Each row comes from the steps of one walk. Every step used is in the known rows, and no mark comes twice. Write the walk behind each row, first mark first.
Known rows
dedo -> riro -> bebef: [-0.95  1.19 -0.80  1.79  0.19 -2.50 -0.20 -2.18  3.81  0.75 -0.66  3.00
 -0.39  0.91 -4.24  1.33  0.30  2.15  0.54 -0.94  4.06  1.75]
dedo -> riro -> movarup -> binu: [ 6.46  3.28  0.69  0.58 -0.03 -3.09  0.78 -3.60  4.89 -0.10 -0.16  5.41
 -1.60 -5.11 -4.08 -0.72  0.24  2.31  0.95 -0.45  1.51  1.82]
movarup -> binu -> bebef: [ 4.31  0.84  4.27  1.76 -0.36 -2.63  0.30 -1.54  2.31 -2.01  1.05  0.52
 -2.51  1.96 -1.00  1.21  1.12 -2.84  2.11  1.61  1.16  1.47]
riro -> mumol -> binu -> zigem: [ 2.82  1.07  5.63 -0.39 -0.59 -1.75  2.53 -4.78  1.59 -0.28  2.16 -2.34
  0.51  3.84  1.44 -0.78  0.23 -1.14 -1.40  4.65  2.30  0.06]
mumol -> binu -> zigem: [ 3.36  1.32  4.67  1.33 -1.53 -1.10  3.31 -4.72  1.87 -3.05  2.33 -2.31
 -0.55  3.90  0.91 -0.60 -0.72 -2.39 -1.70  5.09  1.24  0.09]
zigem -> binu: [ 3.50 -0.07  2.39  0.39  1.54  1.06  0.43 -1.96  1.05  0.11  0.69 -0.20
 -0.61 -0.90  2.20  1.02  0.07 -1.50  1.20  2.42 -1.12  0.82]
zigem -> binu -> mumol -> riro -> bira: [ 1.27 -0.57  2.99  0.51  0.00  0.17 -3.09 -0.74 -0.71  2.96  1.54 -1.17
  2.41 -1.19  0.79  0.01  0.33 -1.34 -0.24  2.48  1.62  0.04]
bebef -> binu -> mumol -> riro: [ 3.10 -1.16 -1.81  0.39 -1.62 -0.85 -3.61  0.66 -1.55  1.02  1.52  2.20
 -0.47 -1.58 -0.48  0.56 -1.84 -0.75  0.02  0.34  0.69 -1.53]
mumol -> riro -> dedo: [-0.65  0.65 -0.85 -0.58 -0.90 -2.33 -2.86 -0.79  0.22  1.00  0.78  0.04
 -2.90  2.64 -2.18 -1.42  0.32  0.70 -0.04  2.18  3.51 -2.75]
dedo -> riro -> mumol -> binu: [ 3.25  2.42  0.20  0.29 -1.89 -2.05  3.65 -0.45  0.07  0.35  1.35  1.41
  1.29 -0.85  0.70  0.55 -1.28  2.34 -0.48  1.25  2.81  1.17]
dedo -> riro -> zigem: [ 1.36  0.66 -0.82  0.37  0.97 -1.53  0.23 -3.26  1.00  1.15 -0.21  1.94
 -0.26 -3.43 -4.84  2.07 -0.17  1.22  1.50 -0.27  2.49  1.61]
riro -> zigem -> binu -> bebef: [ 0.34 -0.51  5.25  0.23  2.82 -0.02 -0.47 -3.37 -1.51  0.73  1.44 -1.84
 -0.89  0.55 -1.51  1.65  1.54 -2.79  2.10  2.47  1.21  1.17]
bira -> riro -> mumol -> binu -> zigem: [ 2.24  2.17  3.01 -1.47 -0.96 -2.90  1.09 -4.92  0.81  0.38  1.84 -2.01
 -1.02  3.85  0.98 -1.58 -0.18 -1.62 -1.80  5.29  4.41  0.01]
binu -> mumol: [ 1.35 -1.25  4.32  2.83 -0.76 -0.26 -1.05  0.78  2.00  1.23 -0.09  0.71
  1.59  0.64 -1.81  0.93  0.48 -2.45  0.59 -1.22  0.89  0.69]
dedo -> riro -> zigem -> binu: [ 3.13  0.70  0.73  0.08  2.31  0.51  0.90 -4.33  0.36  1.51  0.84  0.29
 -0.13 -4.33 -1.77  2.54 -0.16  0.47  1.95  1.47  1.71  1.39]
binu -> mumol -> riro: [ 0.12 -0.07  0.93  2.43 -2.98 -0.78 -3.48  1.11  0.25  0.82  1.17  0.34
 -0.70 -0.17 -1.69 -0.88 -0.50 -2.53 -1.07 -0.17  1.27 -0.78]
movarup -> binu -> mumol -> riro: [ 4.52  0.62  2.08  1.65 -3.36 -2.25 -2.60 -0.41  2.88  0.15  1.75  0.34
 -2.36 -2.05 -2.47 -0.66 -0.08 -2.50  0.15  0.54  1.27 -0.62]
dedo -> riro: [ 1.92  1.64 -2.52  3.20 -1.19 -0.60  0.90 -0.24  1.23 -0.78 -0.36  3.35
  0.26 -0.70 -0.27  2.10 -1.44  0.78  0.54 -0.60  2.23  1.63]
bebef -> binu: [ 5.51 -1.51 -2.38 -1.79  1.74 -0.92 -0.62 -1.26 -0.36 -0.26  0.13  3.78
 -0.52 -1.24  1.01  2.06 -1.60  1.28  2.00  1.41 -1.43  0.08]
bira -> riro -> mumol -> binu -> bebef: [ 0.00  2.23  2.20 -0.74 -1.36 -3.50  0.63  0.11 -2.65  0.27  1.52 -0.43
 -1.20  3.67  0.35 -0.93  0.12 -1.55 -0.46  2.95  4.20  0.87]
mumol -> riro -> movarup -> binu -> bebef: [ 2.44  2.69  3.01  0.62 -0.94 -3.56 -2.33 -2.38  1.24 -0.95  1.33  2.38
 -3.65 -0.74 -3.61 -2.65  1.15 -1.27 -0.05  1.36  1.41  0.43]
mumol -> binu: [ 3.73  1.26  1.90  0.15 -1.77 -1.68  3.49 -0.64  0.75 -2.70  1.44 -0.03
 -0.86  0.12  0.07 -0.64 -1.15 -0.31 -0.67  2.70 -0.76  0.61]
binu -> bebef: [-0.59  0.01  2.91  2.61 -0.03 -0.98 -0.58  0.19 -0.66 -1.30  0.27  0.60
 -0.71  4.02 -0.22  0.91  0.58 -2.83  0.78  0.81  1.17  1.25]
movarup -> riro -> mumol -> binu -> zigem: [ 4.24  1.59  3.51  0.04 -1.24 -3.35  3.50 -6.02  2.19 -3.01  3.26 -2.07
 -0.91  3.81  0.52 -1.35  0.62 -1.96 -1.11  4.93  3.89  0.40]

Write each row's walk
[ 1.88 -0.88 -3.65 -2.90  1.01 -3.04 -3.46 -2.55  0.51  0.83  0.93  3.24
 -2.70 -0.63 -2.50  0.09 -0.91  2.54  0.72  1.67  0.92 -0.95]
mumol -> riro -> bebef -> binu
[ 1.93  0.22 -0.40 -0.81  0.06 -1.62 -4.38 -0.99 -0.81  2.42  0.64  4.92
 -0.04 -4.00 -3.68 -2.70 -0.70  1.37 -1.12 -0.63  0.35 -1.09]
bebef -> binu -> mumol -> riro -> movarup
[ 0.85  0.13  4.15  2.31  1.20  0.78  0.12 -1.01 -1.35 -0.77  1.29 -0.97
 -0.49  2.85  2.24  1.44  0.60 -3.35  1.33  2.33  0.82  1.05]
zigem -> binu -> bebef
[ 2.41 -1.81  6.62  0.37  2.09  0.73 -0.82 -2.73  1.10  3.28  0.98 -1.77
  1.28 -2.85 -3.13  1.68  1.38 -2.44  1.77  0.45  0.97  0.57]
riro -> zigem -> binu -> mumol
[ 0.91  2.70 -0.98  1.71  0.57 -1.35 -0.32 -1.78  1.59  0.76 -1.08  5.94
  0.63 -3.19 -3.46 -1.23 -0.40  2.74 -0.72 -1.58  1.78  1.71]
dedo -> riro -> movarup
[ 3.13  1.09  3.09 -1.66 -0.89 -2.32  2.65 -0.67  0.53  0.51  1.36 -0.14
  0.42  0.08  0.57 -0.85 -0.08  1.02 -0.36  2.27  0.39  0.56]
riro -> mumol -> binu
[ 5.53  1.85  4.04  2.60 -0.91 -2.29  0.01 -1.85  4.78  1.67  0.11  4.26
  0.85 -4.33 -5.07 -0.04  0.68  0.41  0.80 -2.21  2.93  1.45]
dedo -> riro -> movarup -> binu -> mumol
[ 2.68 -1.69 -0.45 -1.05  0.25 -1.27 -3.80 -0.34 -1.67  2.71  1.08  1.79
  2.61 -1.55 -0.05  0.77 -0.81  0.67  0.30  1.77  1.40 -0.48]
bebef -> binu -> mumol -> riro -> bira
[-0.30 -0.81  2.16 -0.20 -0.65 -1.70 -3.77 -1.93  0.12  2.51  1.05 -0.68
 -1.18 -3.01 -6.10 -0.57  0.67 -1.66 -0.02  0.04  1.48 -0.52]
binu -> mumol -> riro -> zigem
[ 1.36  0.38  3.31  0.43 -1.80 -4.04 -3.38 -2.24  5.34  1.62  1.29  0.27
 -2.94 -0.32 -6.11 -1.20  1.49 -0.74  0.18  0.11  3.18 -0.23]
movarup -> binu -> mumol -> riro -> bebef
[ 2.84  2.31  3.16  1.44 -1.56 -1.53  3.51 -4.59  1.14 -0.42  2.23 -1.05
  1.30  3.04  1.52  0.41 -0.77  0.01 -1.54  3.74  4.38  0.51]
dedo -> riro -> mumol -> binu -> zigem
[ 0.60  1.05  4.81  0.34 -0.99 -2.31  2.13  0.03 -1.80 -0.36  1.90 -0.84
  0.41  3.65  0.76 -0.13  0.51 -1.03 -0.08  2.22  2.09  0.89]
riro -> mumol -> binu -> bebef
[ 0.07  2.57 -0.94 -1.84  1.25 -3.05 -3.22 -2.14  1.15  1.82 -1.43  4.71
 -2.26 -2.20 -4.06 -3.84  0.36  0.76 -1.13  0.30  1.76  1.02]
bira -> riro -> movarup
[ 1.66  0.77 -1.05  1.42  0.71 -1.01  0.28 -1.10  0.74  1.10 -0.58  2.77
  3.29 -0.80  0.15  2.13 -0.52  1.96  0.79  0.86  2.75  2.26]
dedo -> riro -> bira
[ 0.42  0.23 -0.65 -0.83 -0.18 -1.70 -3.15 -0.99 -0.29  1.05  0.49  0.68
  0.56 -0.45  0.04 -0.97 -0.13  0.36 -0.62  2.82  0.60  0.37]
mumol -> riro -> bira
[ 2.32 -0.48 -4.03 -4.12  2.47 -3.92 -3.10 -2.98  1.08  1.79 -0.45  4.14
 -2.88  0.05 -2.96  0.67 -0.64  2.18  1.64  1.70  2.86  0.23]
bira -> riro -> bebef -> binu
[ 2.32 -2.71  2.38 -0.44  1.62 -1.88 -2.05 -1.37  2.11  2.68  0.18  2.67
  1.29  0.34 -3.66  1.99  0.32  0.79  1.87 -0.86  1.99  0.04]
riro -> bebef -> binu -> mumol
[ 2.83  0.28 -0.44 -0.77  0.42 -3.67 -0.08 -2.17  2.25 -0.39  0.77  1.75
 -1.22  0.33 -0.95 -0.50  1.61 -0.38  1.27  0.48  2.55  1.27]
movarup -> riro -> mumol
[ 3.76 -2.21  0.22 -0.08  0.98 -3.45 -0.99 -2.43  2.72  0.02  1.25  3.00
 -0.23  0.27 -4.62  1.53  0.68  0.00  2.24 -0.64  3.54  0.49]
movarup -> riro -> bebef -> binu -> mumol
[ 5.31  2.79  0.97 -1.40 -0.80 -3.66 -2.37 -3.46  3.93 -0.10  0.81  3.48
 -4.08 -4.86 -4.19 -3.63  0.63  0.87 -0.36  1.24 -0.40  0.06]
mumol -> riro -> movarup -> binu
[ 2.38  0.58  0.75 -3.14  2.95 -0.98 -1.73 -4.56 -0.03  2.47  0.48 -0.80
 -2.80 -3.40 -2.37  0.26  0.47 -1.32  1.60  3.22  1.76  0.71]
bira -> riro -> zigem -> binu
[ 1.62 -0.60 -0.36 -1.52  1.08 -2.36 -2.93 -6.55  1.63  0.11  1.76  0.71
 -2.20  3.24 -1.43  0.04 -0.52  0.22 -0.49  4.19  2.76 -1.33]
mumol -> riro -> bebef -> binu -> zigem
[ 1.53 -0.02  2.05  2.14 -1.84  0.79 -2.80  0.10 -0.42  1.27  2.00 -0.99
 -0.61 -1.20  0.47 -0.34 -0.56 -2.93 -0.64  1.26  0.89 -0.96]
zigem -> binu -> mumol -> riro
[ 2.50  2.29  0.19 -2.95 -1.25 -3.64  1.04 -0.71 -0.34  1.23  1.04  0.34
 -1.39  0.07  0.13 -1.68 -0.48  0.51 -0.79  2.97  2.81  0.52]
bira -> riro -> mumol -> binu
[-1.39 -0.27  3.27  0.81 -0.47 -1.25 -3.45 -1.83  2.39  2.63  1.51 -0.94
 -1.21  0.41 -3.57 -0.89  1.11 -1.16 -0.42  0.69  2.90 -0.52]
zigem -> binu -> mumol -> riro -> bebef
[ 0.49  0.67  2.69  1.94  1.84  0.24  0.55 -3.14 -1.97  0.59  1.43 -0.50
 -0.03 -0.32 -1.37  2.85  0.46 -1.58  2.04  1.60  3.36  1.60]
dedo -> riro -> zigem -> binu -> bebef
